In the rows, 128 means zero.
Known rows, with every step that occurs
buzu/nidu: [153 120 133 134 139 138 119 127  91 146 155 129 115 138 125 121 163 162
 102 140]
fogela/nidu/pivo/foniba/lanis/funak: [163 136 139 133 162 181 107 127  51 114 176 142 122 130  87 144 147 172
 147 128]
lanis/funak: [169 158 137 117 140 156  95  96  62 132 178 140 123 134  99 112 184 172
 109 174]
foniba/fogela/nidu/pivo: [176 135 127 177 176 158  98 111 104 133 185 128 115 148 115 139 154 165
 137 175]
pivo/foniba/lanis: [169 147 117 152 145 172 131  97 107 163 182 127 145 134  71 159 151 157
  75 119]
pivo/nidu/zapa: [147 144 183 119 127 131 122  96 104 128 191 124 100 118 111 108 154 169
 105 150]
foniba/lanis/funak: [176 163 110 131 149 182 115 123  68 152 175 139 144 143  99 129 179 168
  95 175]
buzu/nidu/pivo: [163 101 135 118 127 141 123 135  72 138 153 141 109 134 134 124 158 161
 111 132]
zapa/fogela/nidu/foniba/lanis: [154 141 133 193 182 163 106 124  90 137 191 125 143 130  92 165 158 187
 131 151]
zapa/nidu/pivo: [150 152 181 136 158 131 148 129  53 133 192 140 123 110  95 156 141 163
 140 146]
funak/nidu/foniba: [142 166 150 130 142 155 112 116 114 133 189 122 129 128 103  97 143 182
 118 129]
zapa/foniba/fogela/nidu: [171 129 138 194 175 160  96  89 123 123 212 121 126 139  95 152 150 160
 119 134]
pivo/foniba/lanis/funak/nidu/zapa: [164 155 109 125 128 182 113  95  90 141 195 134 124 131  80 135 150 177
  99 127]
lanis/funak/nidu/pivo/foniba/fogela: [162 160 119 101 127 165  93  94  67 116 193 146 109 142 101  97 164 181
 135 157]
lanis/nidu/pivo: [128 162 157 125 137 154 133  93  66 117 176 138 114 114 118 105 157 166
 108 133]
foniba/fogela: [180 146 120 182 164 144 104  91 131 159 187 120 125 150 114 137 168 158
  96 187]
fogela/nidu/zapa/foniba: [152 132 169 167 165 162  94 117  81 103 196 120 100 107 105 146 148 185
 141 139]
zapa/fogela/nidu: [142 146 147 199 184 141 109 113  82 132 183 124 133 125  90 170 172 181
 125 167]
nidu/foniba: [177 133 151 142 146 160 107 111 116 153 185 123 140 125 104 123 144 170
  99 124]

Rows
[147 155 114 155 139 176 128  85 100 145 197 127 128 123  83 151 146 174
  88 117] => pivo/foniba/lanis/nidu/zapa/fogela
[148 163 116 146 144 178 135  87 101 149 186 128 139 132  76 141 146 161
  82 109] => pivo/foniba/lanis/nidu
[149 134 185 126 127 135 118  88 109 119 206 124 101 117 106 115 147 167
 107 130] => pivo/nidu/zapa/foniba
[131 169 151 132 145 166 119  89  98 126 189 125 125 120 112  90 142 175
 111 115] => lanis/nidu/foniba
[146 170 134 132 144 171 118 127 112 140 189 125 138 134 102 101 143 183
 115 131] => funak/nidu/foniba/lanis
[166 149 136 143 176 192  95 138  76 123 182 129 136 136  94 124 142 183
 150 133] => fogela/nidu/foniba/lanis/funak
[134 166 159 135 130 141 111 111  99 122 191 120  98 110 118 108 158 191
 113 163] => funak/nidu/zapa
[177 117 148 171 134 150  92  87 120 127 217 119  93 110 125 147 154 179
 101 156] => nidu/zapa/foniba/fogela
[184 115 131 141 133 153 118  93  96 146 185 140 119 132 100 152 148 155
  99 130] => nidu/pivo/foniba/fogela
[170 149 125 189 185 156  95 105 117 139 186 118 119 151 109 137 158 166
 131 181] => foniba/fogela/nidu
[149 130 143 185 172 147 111 110  73 127 187 133 129 123  87 176 161 179
 130 146] => zapa/fogela/nidu/pivo/foniba
[152 137 173 127 129 146 123  96 108 123 206 126 108 120 106 118 147 167
 104 132] => pivo/nidu/zapa/foniba/lanis
[150 142 168 160 166 157  97 124  75 112 181 120  99 109 110 140 154 187
 140 159] => fogela/nidu/zapa
[129 158 149 123 132 160 133  81  72 118 183 138 114 115 104 111 147 165
 106 111] => lanis/nidu/pivo/foniba
[171 135 120 171 155 163  99  80 124 139 200 119 110 136  87 152 139 170
 116 133] => pivo/foniba/fogela/nidu/zapa
[156 135 125 173 169 164 107 116  60 125 189 140 132 130  87 170 164 184
 137 152] => zapa/fogela/nidu/pivo/foniba/lanis/funak
[122 169 159 137 132 153 118  84  83 114 190 123  94 102 127 101 157 184
 106 149] => lanis/nidu/zapa
[161 158 157 156 170 146 127 119 103 145 212 125 130 127  95 140 123 172
 149 142] => zapa/nidu/foniba/fogela
[140 154 148 121 129 148 126 108  88 125 183 135 118 124  95 119 148 172
 113 125] => funak/nidu/pivo/foniba
[156 169 133  99 133 168  89 104  74 119 191 139 120 136 101  82 163 188
 133 151] => lanis/funak/nidu/foniba
